In the rows, 128 means zero.
Known rows, with every step that occurs
B V E: [101 125 165 158 120 174 105 166  70 176 150  91 147 173 158 153 147 165
 131  95 204 141 151 118 101 124 129 148 122 109 105  99  92 158 152 147
 107 182 145 118  77 161 103  92 187  87 114 139 132 163 121 117 148 122
 121 142 113]
D Z V T: [109 109 181 166 173 158  81 203  81 178 121 113  99 174 138 166 151 118
 117 126 157 133 118 140  50 108 178 167 174  96  87 126  79 178 161 143
 118 140 157 139 107 125 121 101 191  74 143  97 160 186 125 155 128 120
 117 130 100]
V T: [110 132 166 171 146 144  85 193  99 179 144 115 114 173 145 139 100 144
 130 101 130 153 138 130 103 128 146 152 140  98  97 146 117 164 114 143
 125 175 156 145 100 136 122 130 180  74 153 118 138 167 130 139 119 129
 126 147 112]
H U T V: [146 143 197 151 167  79  67 164  88 191 118 123 103 161  78 113 137 147
 139 115 165 125 158 130 115 152 174 176 148  63 117  98  64 144 109 154
 140 163 142 126  89 137  90 180  93  76 138 153 127 144 158 111 142 127
  89 160 136]
B V T A: [100 127 149 171 112 144  88 167  96 173 147  97 127 169 143 138 144 127
 141 117 162 212 129 159  87 135 157 169 144 129 128 117  88 146 111 158
 101 150 163 121  78 132  97 123 188  89 141 119 141 147 130 115 150 122
 107 127 108]
V E A T U: [111 137 178 157 124 192  28 157 100 167 145 114 157 173 149 173 131 117
 117  95 213 138 140 139 111  86 172 146 160 138 114  91  87 170 117 102
 131 153 159 121  64 155 156 108 122  90 142 128  85 156 156 138 115 121
 127 139 120]
G V E A T U H: [114 122 172 156  97 188  38 176  98 141 139 105 142 146 158 188 148  96
 154  86 226 105 126 181 124  79 172 148 146 105 108  99  68 177 104 120
 135 155 175 117  74 138 145 105 164 107 125 150  94 146 168 139 123 109
 117 154 122]
V E A: [107 135 151 141 123 194  82 184  89 166 152 115 142 177 153 146 119 123
 136 101 202 151 139 133 114  99 134 147 122 153  96  97 111 162 132 128
 118 180 140 132  59 179 143  83 126  94 131 124 112 171 122 149 129 128
 142 161 114]
T V: [121 129 172 115 143 124  77 192  87 182 124 104 114 169 137 128 155 155
 134  92 176 166 130 130 114 130 134 160 138  92  96 116 100 142 125 160
 138 178 138 135 102 138 113 144 135  73 144 135 126 165 133 104 125 115
 109 142 119]
T U H: [128 145 154 141 146 127  77 184  78 166 132 110 154 155 131 147 138 158
 110  74 185 115 114 172 133  88 162 150 145  72  93 148  74 173  97 120
 128 190 167 166 105 140 149 149 142  76 141 146  99 139 159 113 137 105
  92 143 116]
U T A E V B: [115 155 152 172 132 127 110 159  90 191 146 135  73 160 182 131 105 135
 115 133 153 145 117 118 121 128 176 143 140 128 124 104  88 137 123 152
  85 174 169 152  57 114  63 101 128 116 122 116 101 123 138 103 124  99
 100 172 185]
E A: [113 141 136 136 133 160  81 184  93 162 145 111 138 171 133 136 122 139
 131 110 190 193 141 150 126 118 141 166 128 143  97 113 120 148 108 138
 129 173 149 140  89 172 166  95 125 103 147 113 100 174 123 131 113 133
 133 146 119]
D T: [127 128 150 162 149 147  80 171  74 177 134 110 123 173 119 139 118 143
 113 102 145 139 147 105  95 125 133 145 136 110  87 137 130 156 133 148
 134 168 149 138  95 148 151 143 185  75 159 120 115 177 129 148 104 123
 112 124 138]
H U T: [138 157 186 177 175  87  82 151  88 186 132 116 126 170  83 128 111 159
 120 120 152 124 172 129 116 145 175 163 140  76 101 112  82 156  96 137
 125 184 150 131  96 158 117 163 107  87 139 148 117 146 157 129 130 133
 101 161 143]
Z V: [123 134 177 150 171 154 108 174  78 180 126  90 134 171 153 156 155 154
 105 105 176 148 124 127 100 116 144 166 148  87  87 127 101 148 128 158
 128 176 137 126 101 150 104 106 168  89 146 119 126 180 101 112 135 113
 107 149 128]
V B: [118 152 136 159 146 144 105 169 101 186 146 120 114 182 162 133 117 178
  99 102 144 167 127 112 125 123 144 157 142 116 101 136 132 152 105 136
 126 193 139 167 105 148 113 129 172  73 140 115 130 156 153 125 104 115
 118 152 104]
V T U H: [124 133 164 164 141 131  63 198  93 163 136 125 128 149 131 150 113 126
 121  78 150 104 105 176 124  95 169 152 152  65 109 163  73 189  99 124
 130 169 177 167  96 124 129 164 169  64 143 138 118 141 161 130 140 111
  98 149 101]
G V T: [ 98 114 167 167 132 158  90 199  94 172 135 101 105 158 159 149 127 128
 154  97 144 144 146 152  97 139 154 156 137  89  98 136 123 158  89 162
 130 174 153 122 119 130 116 122 207  84 145 127 150 160 136 154 105 116
 130 148 130]
U T V B: [123 144 170 144 149 107  74 174 102 208 140 142  63 169 137 124 127 154
 128 111 155 134 128 103 124 145 156 163 133  80 128 115 106 153 123 154
 147 166 148 149 102 122  66 164 155  78 136 115 133 151 161 112 119 116
  93 174 114]
B V E A: [101 124 146 150 104 201  91 167  80 161 150 101 144 166 150 149 144 133
 146 110 233 174 147 141 111 115 133 161 122 148 114  85  95 159 148 139
 114 158 148 117  58 177 126  61 166 108 115 122 113 175 118 129 145 133
 131 144 102]
H U T A: [135 167 175 174 157  84  84 138  90 187 140 111 137 177  85 120 126 135
 120 126 162 152 154 143 106 135 187 166 142 102 111  90  71 137  73 138
 112 183 148 116  74 155 111 168  75  92 148 149 120 120 154 127 151 119
  90 156 147]
H U T A E V: [134 153 182 180 147  93  98 147  70 175 129 117 115 146 125 123 116 126
 124 136 164 130 149 140 111 129 195 150 153 108 113  84  54 131 108 154
  76 166 161 129  49 130  90 121  66 111 123 153  96 110 138 102 151 109
  96 160 206]
A E V B: [118 140 138 163 137 153 121 178  87 175 137 128  93 149 205 136 103 169
 102 110 148 141 121 111 133 120 153 140 154 114 100 130 109 146 141 149
  92 176 153 174  78 122  87  83 164  93 110 121 106 145 134 107 110 102
 120 156 160]
E A T U: [120 143 166 155 140 158  19 162 109 163 137 107 154 174 132 162 134 133
 118 105 199 174 137 163 118 102 180 158 171 129 112 113  94 157  92 115
 141 143 165 136  91 148 177 120 122  98 163 118  75 161 155 122  97 129
 121 132 129]
U T: [117 142 183 161 163 109  85 181  85 198 148 113 108 179 121 140 111 162
 133 110 158 127 160 120 113 142 152 150 117  85  91 122 105 153 112 149
 132 187 159 134 112 154 125 139 147  99 151 123 109 157 136 127 116 130
 112 162 143]
H U T A E: [137 160 173 175 148  75  87 145  98 179 150 116 133 166 104 125 113 153
 113 132 166 125 150 154 104 120 184 157 153 112 104  85  56 132 105 133
  80 180 157 123  51 151 115 145  59 103 131 166 105 107 155 115 160 111
  92 143 171]

Rows
[105 116 164 179 128 148  89 182  94 172 140 103 115 162 142 144 127 151
 145 109 158 173 146 143 104 143 150 167 137 100 116 138  96 161 134 159
 117 153 161 130 100 136 105 119 224  85 133 118 137 170 130 126 134 137
 117 130 105] -> B V T
[110 150 128 156 119 155 121 163  87 172 140 123 106 154 203 131 125 145
 101 119 159 177 104 124 122 111 164 146 157 144 112 108  96 131 121 152
  75 179 154 161  55 117  82  89 127  96 119 120 108 127 133 101 125  91
 110 151 163] -> T A E V B
[119 124 181 171 161 160  91 185  92 184 130 107 106 167 159 159 126 122
 121 114 142 141 114 131  93 121 156 168 156  86 101 144  95 164 130 155
 125 152 148 132  95 135  91 116 202  84 148 104 144 182 109 127 135 119
 109 148 119] -> Z V T
[119 125 164 163  96 178  33 154 102 143 146 111 149 149 138 182 145 116
 141  99 242 130 124 173 126  87 169 161 150 119 128 101  43 178 147 114
 118 129 182 131  55 145 135  95 175 110 118 141  85 156 158 107 157 129
 105 139  91] -> B V E A T U H
[127 139 149 138 115 149  36 174 140 172 134 131  83 168 145 143 135 132
 133 123 177 199 118 117 131 130 163 179 161 140 131 102 106 143 126 139
 145 129 151 152  83 129 112 132 158  89 145 103 105 173 166 108 103 133
 119 145  94] -> E A T V B
[119 130 170 168 144 150  79 198  67 159 111 126 113 128 155 150 110  99
 132  83 148 105 101 164 130 109 176 148 160  65 116 170  76 185 102 140
 120 154 180 173  90 102 109 133 176  77 132 121 108 144 147 124 137 107
 103 157 140] -> E V T U H
[101 122 180 159 112 202  34 161  95 157 138 100 153 160 169 182 157 104
 145  98 228 130 145 159 111  92 173 148 163 124 117  83  94 166  90 126
 143 153 155 100  83 147 149  98 145 102 137 139 104 154 156 148 102 108
 136 147 141] -> G V E A T U
[103 121 148 171  98 140  91 171 107 169 153 101 124 160 164 144 134 142
 131 124 168 180 127 164  85 116 157 159 152 136 123 108  67 138 140 154
  74 149 172 124  59 132 101 102 175  99 124 133 124 140 129 104 157 117
 110 116 134] -> B V T A E
[121 128 186 163 133 197  59 160 103 166 141 104 130 175 166 187 137 103
 126 123 209 145 132 112  97  95 156 167 151 140 100  88  83 159 157 133
 121 136 150 111  56 167 113  72 171 111 134 111 101 191 110 124 131 129
 123 153 114] -> Z V E A T
[124 140 166 155 109 171  27 174 105 148 147 120 153 163 139 182 121 107
 131  89 215 112 121 164 126  71 166 148 150 120 111 112  62 185 133  98
 123 150 177 141  60 151 156 119 137  95 128 140  78 149 166 126 136 120
 112 151 104] -> V E A T U H
[122 128 191 132 135 106  43 184 108 182 127  98 106 177 135 154 155 153
 129 101 166 173 147 115 110 139 154 166 153  91  98 108  90 137 134 157
 142 154 152 124 106 124 114 157 162  78 153 129 113 171 148  91 113 128
 112 131 120] -> A T V
[133 127 180 168 154 150  69 185  86 167 124 118 125 142 150 165 132 111
 110  93 162  95  88 173 111  85 178 165 169  53 110 165  56 190 113 133
 125 151 170 155  92 115  97 136 195  71 143 125 124 158 137 121 154 103
  83 154 106] -> Z V T U H
[123 125 147 162 124 154 102 167  55 164 125 108 112 149 167 133 127 111
 118 117 155 155 120 118  94 110 147 137 152 139  93 109 101 133 146 163
  80 150 162 139  46 122 118 101 142 102 136 122  96 145 107 119 120 102
 109 125 199] -> D T A E V
[138 136 194 144 133 132  50 153  91 175 136 136 104 156  90 127 121 102
 151 124 201 114 150 130 116 125 166 170 139 112 132  64  67 159 129 137
 133 147 138 116  41 159  95 136  72  87 124 145 123 149 148 136 155 135
 110 176 123] -> H U T V E A
[111 146 149 141 119 123  98 179  96 172 155  97 147 175 163 132 134 163
 109 109 177 172 126 156  99  96 146 142 140 138  87 101  92 129 117 141
  83 194 156 130  62 156 133 109 103  97 141 147 105 134 128 103 140 102
 113 128 153] -> T A E
[130 143 157 152 125 142  24 179 117 146 139 117 145 156 121 169 133 123
 129  96 204 149 118 183 141  88 181 164 155 112 107 131  67 168 102 114
 135 143 186 155  87 141 172 130 135 105 150 134  67 157 166 110 122 131
 105 143 107] -> E A T U H
[108 135 150 163 116 131  83 188 110 171 156 115 118 172 162 139 106 134
 116 113 145 160 122 157  89 103 155 146 147 136 101 115  86 141 118 142
  80 173 165 136  56 132 116 121 137  86 144 133 122 135 134 120 138 111
 117 131 141] -> V T A E
[114 122 204 137 120 141  47 177 102 184 138 102 113 182 152 167 149 141
 132  93 181 128 148  93  99 121 144 151 147 104 101  89  83 150 158 142
 130 162 148 112  79 132  92 140 160  69 128 136 123 160 142 106 127 120
 122 142 115] -> A T V E
[111 147 139 167 153 162 120 176  73 182 127 122  96 156 181 131 116 152
 108 107 145 176 123 100 135 139 156 152 151 109 110 136 126 153 116 154
 119 182 144 172 102 129  89 105 176  86 122 101 121 154 137 118 103 110
 122 164 132] -> E V B
[124 128 168 123 118 136  28 187 120 164 128 109 103 170 128 151 147 119
 152 114 196 200 139 136 119 129 157 175 151 132 110  95  94 135 131 149
 150 131 155 124  83 136 138 127 139 104 150 115  95 183 140  99 115 139
 122 135 111] -> E A T V
[119 139 158 156 130 150  46 174 120 161 145 106 125 176 132 163 123 137
 135 120 180 200 157 137 116 122 159 163 145 143  99 107 108 147 114 135
 133 149 161 134  92 156 173 106 147 111 154 109  83 181 136 124 105 145
 130 139 115] -> E A T
[105 123 171 172 150 156  99 196  73 174 121 117  97 154 167 142 106 116
 138 106 130 158 131 115 112 143 162 148 145  94 102 146 115 158 115 161
 120 160 158 147  94 116 100 107 187  85 140 104 122 167 113 136 112 127
 132 156 143] -> E V T
